(in the rows, 128 means zero)
Known rows, with every way that one mark hangs from another:
zalef[gufi[nuza[nuko]] guvo tukudaf]: [170 116  73  96  92 130 135 115 198  77 154 152 231 123 108  98 116 126
 122  95 112 130]
guvo[zalef[gufi[nuza[nuko]] tukudaf]]: [149 129  99 112  69 130 126 136 184  81 143 135 216 106 132  89 104 114
 132 121 133 154]
nuko[tipoku zalef[gufi guvo tukudaf]]: [163 121  38  32  63 147 141  97 152  72 205 134 228 129 113 116  86 126
 155 122 154 149]
nuko[nuza tipoku zalef[guvo]]: [159 144  39  60 120 159 148 121 121  72 184 104 155  97 141 145 100 114
 156 149 177 178]
nuza[gufi[zalef] nuko[tipoku[tukudaf]]]: [124 108  73 117 121 129 123 113 200  67 123 127 182 125 109 110 121 112
 125 121 129 169]
zalef[guvo]: [134 136 102 119 126 131 138 118 134 141 138 140 154 129 117 125 120 133
 130 113 121 118]
zalef[gufi]: [140 115 114 105 113 124 132 116 132 112 139 137 153 123 100 111 115 129
 125 120 153 127]
nuko[nuza]: [147 139 108 124 146 136 137 130 124 102 138 106 113 106 141 135 126 117
 135 142 149 149]
gufi[zalef[guvo]]: [131 150  97 120 139 127 143  94 149 125 140 129 147 111 119 112 120 128
 136 103 135 122]
guvo[zalef]: [113 149 128 133 105 128 131 139 120 146 127 124 137 116 141 116 108 123
 138 140 141 143]
zalef[gufi[nuza[nuko]] guvo]: [159 112  82 105 114 131 137 127 175  86 135 151 196 109 101 104 118 127
 114 101 140 137]
gufi[nuza zalef[guvo tukudaf]]: [153 167  91 117 126 129 127  78 185  89 156 132 167 102 141 107 124 133
 146  92 115 128]
gufi[nuza zalef[tukudaf]]: [145 158 117 125 127 127 117  88 181  74 146 120 144 101 153 109 131 128
 144 107 120 139]
nuza[nuko[zalef]]: [136 114 103 104 106 147 138 161 136  98 143 119 159 112 131 136 125 101
 128 143 134 149]
gufi[nuza]: [137 143 130 133 138 129 113 124 143  99 123 133 113 105 140 127 132 134
 130 123 135 142]
nuko[zalef]: [133 136 111  99 114 145 129 137 115 108 154 120 124 105 133 139 118 116
 143 143 146 143]
guvo[zalef[gufi[nuza]]]: [135 149 115 114  97 128 119 125 141 100 134 139 148  88 126  99 101 129
 139 128 173 156]
nuko[nuza tipoku[tukudaf] zalef[guvo]]: [153 163  41  73 103 159 127 107 134  89 192  98 150 106 134 142 101 116
 177 156 147 188]
nuza[nuko[tipoku[tukudaf] zalef[gufi]]]: [140 106  65  68  65 149 121 128 159  75 170 117 201 129 107 117 103 106
 152 150 143 183]

Rows:
[160 126  51  85 139 135 144  94 182  29 156 107 173  99 139 118 110 116
 135 120 168 166]	nuko[nuza[gufi[zalef[tukudaf]]] tipoku]
[147 136  71 105 129 123 146  89 187  91 146 147 190 112 108 108 111 128
 126  86 123 112]	nuza[gufi[zalef[guvo tukudaf]]]
[132 105  60  84  93 150 119 144 170  65 147 127 185 120 111 134 112 107
 136 145 133 181]	nuza[gufi nuko[tipoku[tukudaf] zalef]]
[151 119  46  41  87 148 143 108 130  81 184 135 195 114 101 120  88 127
 146 128 182 157]	nuko[tipoku zalef[gufi guvo]]
[135 134  81 111 152 124 148 100 165 100 126 148 157  98  97 113 115 130
 116  91 151 119]	nuza[gufi[zalef[guvo]]]
[160 142  54  58  88 155 119 106 134  57 191  96 152  95 120 128  95 110
 173 163 178 196]	nuko[nuza tipoku[tukudaf] zalef[gufi]]
[140  98  84  95 117 144 140 166 152  72 130 137 170 101 110 136 118 102
 111 130 149 144]	nuza[gufi nuko[zalef]]
[152 135  65  69 121 158 137 131 115  59 172  93 131  95 154 148 108 110
 154 163 185 188]	nuko[nuza tipoku zalef]
[160 132 108 101 100 126 116 100 171  74 154 139 174 112 123 105 117 134
 136 109 131 134]	zalef[gufi[nuza] tukudaf]
[154 124  68  86  81 149 147 138 165 103 174 131 218 128 131 129 113 106
 137 122  98 131]	nuza[nuko[zalef[guvo tukudaf]]]
[150 139  48  78 115 156 119 123 146  49 168 105 136  88 125 143 103 109
 157 160 168 195]	nuko[nuza[gufi] tipoku[tukudaf] zalef]
[166 147  51 102 147 132 154  90 183  66 157 124 176  89 120 114 109 117
 132  97 142 131]	nuko[nuza[gufi[zalef[guvo tukudaf]]]]
[183 145  43  53  91 153 150 106 144  70 204 116 195  93 118 121  92 111
 157 127 158 144]	nuko[nuza zalef[gufi guvo tukudaf]]
[145 139  91 128 143 131 138 114 184  87 125 137 167  98 129 109 133 121
 121  98 130 143]	gufi[nuza[nuko] zalef[guvo]]
[166 134  77  70 114 150 140 128 114  65 173 107 134  77 117 129 103 106
 148 148 193 163]	nuko[nuza zalef[gufi]]
[156 114  63  43  66 145 129 106 147  57 195 121 206 125 123 119  93 120
 154 136 161 158]	nuko[tipoku zalef[gufi tukudaf]]
[145 153 108 108  75 126 117 113 164  92 154 134 183  99 135  93  98 129
 148 123 144 147]	guvo[zalef[gufi[nuza] tukudaf]]
[153 136  78  98 115 151 135 146 156  81 149 136 169  93 132 133 122 114
 132 122 134 154]	gufi[nuza[nuko[zalef[guvo]]]]
[145 115  78  84 108 154 123 148 154  45 149 121 163 102 151 138 122 112
 135 146 157 188]	gufi[nuza[nuko[tipoku zalef]]]
